In the rows, zero is written as 128.
Known rows, with every way that one mark hangs from another
L(W): [115 106  94 135 133 114 113 124 120 130 131 138 117 124 172 112 151 159
 119 126 124 126 136 140 145  94 135 158 125 119  97]
H(L(Q W(B(V)))): [ 95 131 121 125 131 106 164 105 157  72 128 145 123 123 129  84 149 127
 123  81 123 126 149 192 144 164 137 131 155 137 154]
W(B): [149 130 123 116 122 138 126 141 117 111 140 134 127 121 150 111 156 161
 121 143 115 133 156 155 108 152 110 166 142 100 127]
B(Q V W): [136 113 105 111 137 128 134 162 147 131 157 113 121 118 124 147 163  22
 126  96 131 149  89 109 104 154 118  82 135 138 114]
N(Q(L)): [142 130 133 134 110 105 109 182  82 111  91 141 128 135 153 152 139 133
 119 139 118 125 129 145 121  58 141 143 123 128 124]
Q(B(A W)): [122 177 114 118 118 152 104 105 138 169 136 132 128 119 106 141 128  94
 141 147 131 127 122  81  87 140 116 135 122 123 109]
V(B): [172 106  99 131 123 122  79 122 119 155 116 120 124 135 157 123 129 155
 135 143 127 127 127 121 129 143 126 157 110 109 117]
N(Q(B(V W) L)): [130 191 117 130 111 118 113 196 107 111 115 141 128 122 107 139 160  65
 118 106 121 140 126  90  92  63 138 100 141 133 123]
B(A Q(L)): [133 113 138 120 124 131 114 132 116 159 114 151 126 123 109 171 105  92
 151 151 132 126  99 129 127  96 124 133  99 122 126]
A(B(Q V W)): [166 126 113  94 147 144 157 144 134 167 157  89 114 116 107 134 170  17
 125  99 132 158 125  86 118 139 115  74 138 124 121]
N(Q(B(A W) L)): [115 197 138 124  98 128 107 153 112 135  93 157 134 119  93 164 124  74
 137 150 127 118 125  87  80  79 143 131 106 138 119]
W(B(Q V) L): [144 115 121 125 143 117 130 175 172  94 211 144 129 106 145 117 140  93
 102 134 125 156 107 143 124 176 108 110 154 107 154]
F(H): [132 109 136 117 127 143 114 107  85 123 144  88 129 144 135 126 122 153
 142 133 121 134 139 110 106 151 121 148 127 115 120]
F(H(L) S): [150 132 140 133 125 153 106  84  84  92 141  95 134 161 100 145  88 144
 138  93 124 124 136 119  95 176 122 100 130 140 144]
H(F L): [177  98 138 123 125 136 121  98  82  74  77  65 145 141 168 143 131 172
 133 130 131 118 140 159 124 164 112 165 134 114 158]
N(Q(B(V W(L)))): [124 181 113 138 128 107 107 191 155 100 181 130 131 117 147 123 149  73
  92 126 127 149 115  87  98 131 131  90 157 137 134]
L(H W): [ 98  90 112 142 145 109 135 148 141 152 105 155 120 122 153 106 138 177
 117 130 128 115 133 148 168  95 145 155 123 139  84]
H(F L(W)): [148  98 122 134 127 116 127  90  96  71  83  91 137 130 170 134 137 177
 130 124 134 112 145 160 143 134 132 177 123 119 141]
S(F(H(L))): [140  88 152 122 118 159 129  61  82  72 123  93 141 163 114 123 125 175
 161 131 121 111 146 134 130 182 116 128 147 147 139]
S(F(H(L(Q W)))): [ 78 101 157 134 116 143 168  36 106  68 118 140 131 164 124  86 102 182
 150  99 127 105 154 154 159 151 149 129 130 165 139]
F(H(L(W)) S): [118 131 125 146 128 132 109  78  98  90 150 124 129 151 106 135  91 149
 133  78 128 117 150 124 114 141 144 113 118 149 129]
B(A Q V): [122  81 112 111 141 100 120 149 168 194 160 104 126 109 125 152 140  57
 141 145 130 146  75 131 138 159 110 102 129 135 127]
A(B(Q(L) V W)): [177 149 123  95 137 150 153 146 111 143 129 113 110 121  79 142 155  29
 133  90 133 149 128  84 122  84 125  78 132 112 128]
S(F(H)): [129  94 144 121 117 163 133  91  92 127 136  97 132 156 136 109 141 192
 149 146 118 124 145 123 135 152 115 137 141 130 116]
L(H(F) W): [115  84 134 141 142 117 153 140 126 135  75 109 132 121 172 118 141 207
 115 146 135 112 144 157 169 102 140 181 111 124 103]
Q(L): [157 133 118 123 119 140 108 135  85 116  95 139 121 143 145 127 132 160
 130 132 126 126 129 134 132  74 125 146 131  99 120]
L(H(F)): [144  86 150 132 142 131 150 155 113 144  70  86 140 132 172 129 139 200
 120 153 133 120 132 151 149 135 118 171 121 116 117]
S(F): [145  98 115 132 119 151 126 114 114 137 122 116 127 145 163 110 164 181
 128 153 118 123 129 147 153 120 106 139 150 123 111]
S(F(H(L(W(B))))): [110 105 148 128 111 152 155  54 107  32 141 135 138 140  97 102 134 185
 152 126 116 107 184 160 132 171 132 157 147 141 135]
A(B(W)): [177 157 115  89 134 166 142 111 101 147 125  87 115 129 120 116 163 103
 127 123 130 137 158  92 108 127 122 120 132 104 113]
N(Q(B(V) L)): [128 161 118 146 116  95 100 198 100 138 118 148 130 120 134 133 145 111
 114 129 116 145 130 113 125  45 128 119 149 129 129]
W(B(A) L(H Q)): [ 87 136 175 119 141 134 170 125 197 132 139 165 131 124 121  87  90 186
 117 177 133 115 127 171 150 193 132 139 127 126 147]
L(H Q): [ 98 109 150 133 145 129 163 138 134 160  88 153 123 144 157  93 113 173
 116 122 126 120 129 161 155 129 133 131 123 147 112]

Rows
[ 96 159  90 137 126 102 102 117 143 185 127 152 118 109 104 126 131 132
 143 140 129 131 123 108 155  52 133 140 137 114 115] | Q(B(A V) L(W))
[123 138 146 158 124 132 153  82 118  92  92 118 132 150 161 122  98 183
 109  79 138 112 150 169 139 125 140 129 107 144 161] | H(F(S) L(Q W))
[134 128 134 105 122 124 138 153 156 149 139 138 129 104  80 151 135  71
 148 145 124 137 106 145 124 134 115 124 129 113 146] | W(B(A Q(L) V))
[128 189 121 123 125 147  93 109 159 132 171 134 130 121 123 129 105 114
 125 162 138 129 116  77  98 160 122 125 130 109 131] | Q(B(A W(L)))
[103 135 111 131 123  86 107 175 149 200 147 112 137 102 132 140 146  86
 124 165 117 144 106 119 117 123 119 119 139 147 126] | N(Q(B(A V)))
[167  93 112 103 155 123 146 145 120 187 166  94 115 113 134 129 159  72
 121 115 122 161 124 109 146 123 108  93 141 119 126] | A(B(Q V))
[122 114 110  98 135 124 129 147 176 175 158  99 124 110  94 158 151   4
 145 124 136 140  72 106 106 182 117  85 124 141 120] | B(A Q V W)
[119 100 110 130 137  96 141 134 148  67 167 156 129 101 111 129 144  71
 125  89 123 136 132 169 130 167 128 124 141 144 139] | H(L(W(B(Q V))))
[113 159 125 133 115  95 102 177 129 177 114 133 130 112 108 149 137  97
 134 158 122 137 110 117 125  71 129 122 136 135 134] | N(Q(B(A V) L))
[101 129 112 115 120 118 131 109 159 148 142 147 124 102 122 111 146 148
 137 163 121 119 151 159 128 145 131 179 120 111 116] | L(W(B(A)))
[106 181 167 157 123 162 124  63  88 107 149 153 136 166 106 118  50 154
 127  69 121 130 160 100  88 160 128  98 119 153 158] | F(H(L(Q(B))) S)
[148 144  92 111 140 130 112 147 165 100 167  84 121 131 148 112 163  90
 109 119 139 143  99 111 119 164 121  90 165 108 136] | B(V W(L))
[146 201 121 135 110 164 103 122  85 111 108 164 123 136 111 132 127 120
 132 111 129 127 149  80  92  66 126 135 129 104 113] | Q(B(W) L)
[123 125 169 155 136 144 175 145 136 162  75 114 131 153 162 114 100 206
  97 110 134 120 136 158 146 133 126 120 107 136 137] | L(H(F(S)) Q)
[152 112 169 160 132 148 150 173 108 141  80 149 136 139 123 173  91 160
 114 112 135 122 117 136 138  67 128 118  89 131 131] | B(Q(L(H(F(S)))))
[159 127 126 116 126 132  89 114 186 135 169 145 130 120 112 160  88  62
 141 159 152 121  80  82 103 197 140 116  85 127 135] | V(B(A Q W(L)))
[164 139 130 115 106 143  95 119 141 148 104 159 124 123  72 176  95  49
 169 141 145 112  93  82 100 129 146 125  71 126 123] | V(B(A Q(L) W))
[152 126 150 159 146 139 136 159 151 128 122 102 139 144 167 130 102 226
  88 144 141 123 126 137 149 132 119 125 126 117 147] | W(L(H(F(S))))
[111 129 117 144 111  91 116 172  94 104  94 166 121 123 156 139 138 139
 114 126 121 120 139 146 142  28 163 155 113 134 108] | N(Q(L(W)))
[119 135  98 123 134 115 100 133 151 209 154 104 128 111 125 124 144 121
 138 156 121 145 104 111 130 137 103 128 151 116 122] | Q(B(A V))
[183 128 135 142 124 143 117 106  96  89  94  72 142 151 155 156 119 175
 118 107 134 118 134 146 114 153 108 129 126 122 163] | H(F(S) L)
[111  89 140 133 118 141 132  51  95  64 126 118 134 153 115 113 125 178
 153 124 123 105 154 143 151 146 137 141 137 154 123] | S(F(H(L(W))))
[104 141 152 130 134 135 135  80 101 104 147 114 136 148 106 100  92 123
 141  86 120 141 143 113 113 178 127 105 152 146 159] | F(H(L(Q(B(V)))))
[ 97 119  96 109 130  99 135 129 186 166 159 111 122  95 113 108 169 121
 135 151 124 130 131 160 142 157 124 149 145 112 122] | L(W(B(A V)))
[129 134 130 111 134 142 117 127 175 118 180 136 129 118 119 157 107  51
 128 155 144 131  79 100 102 181 128 103 108 130 131] | B(A Q W(L))
[148 111 133 141 143 130 111 154 177 106 145 175 130 125 116 141  86  93
 118 131 146 118  96  93 127 176 149 109  88 141 116] | V(B(Q W(L(H))))
[135 125 139 129 144 135 139 158 163  92 150 158 134 121 141  97 121 196
 101 163 126 124 145 158 138 161 123 154 150 110 131] | W(B L(H))
[ 96 157 105 157 118  80 111 186 111 131 124 174 122 111 141 127 151 116
 109 114 116 139 143 120 142  12 150 130 134 135 114] | N(Q(B(V) L(W)))
[ 95 105 126 123 126 116 141 121 165 142 174 178 126  92 115 140 125  89
 136 151 123 125 133 155 126 144 131 164 100 131 116] | L(W(B(A Q)))
[129 122 107  97 126 117 130 139 173 171 150  89 128 104 109 117 167 119
 139 162 122 137 119 157 123 186 102 138 158 104 136] | W(B(A V))
[ 97 144 134 120 151 128 166 158 195 113 131 125 120 142 132  85 130 111
 100 110 144 130 103 130 152 170 141  71 156 141 131] | B(V W(L(H Q)))
[118 144 164 136 123 159 134  70  96  93 132 115 129 169 112 123  70 146
 131  75 128 122 141 133 104 184 132  90 119 154 159] | F(H(L(Q)) S)
[ 99 100 104 123 133  93 125 139 156 173 133 148 116 105 101 153 131  69
 146 128 135 132  88 132 161  80 142 118 114 132 116] | B(A Q(L(W)) V)
[147 117 107 117 145 113 147 138 113 154 137 142 106 111 113 130 146  88
 126  99 127 147 140 110 170  42 140 111 126 115 121] | A(B(Q(L(W)) V))
[123 108 142 141 131 124 154 143 107 116  41 132 130 130 147 129 126 215
 125 136 137 106 148 148 172  51 150 182 109 112 112] | Q(L(H(F) W))
[106 138 174 142 114 168 150  40  84  86 128 147 142 167 117  93  86 188
 149 113 118 116 163 121 128 159 124 125 140 156 149] | S(F(H(L(Q(B)))))
[107 145 128 137 116 100  99 162 124 182 141 143 138 110 140 146 123 117
 127 175 117 131 123 117 103 108 126 150 114 143 120] | N(Q(B(A)))
[127 135 146 162 130 134 148 147 114 135  57 140 126 140 135 136 111 220
 110 112 138 106 149 145 164  36 144 144 102 122 115] | Q(L(H(F(S)) W))
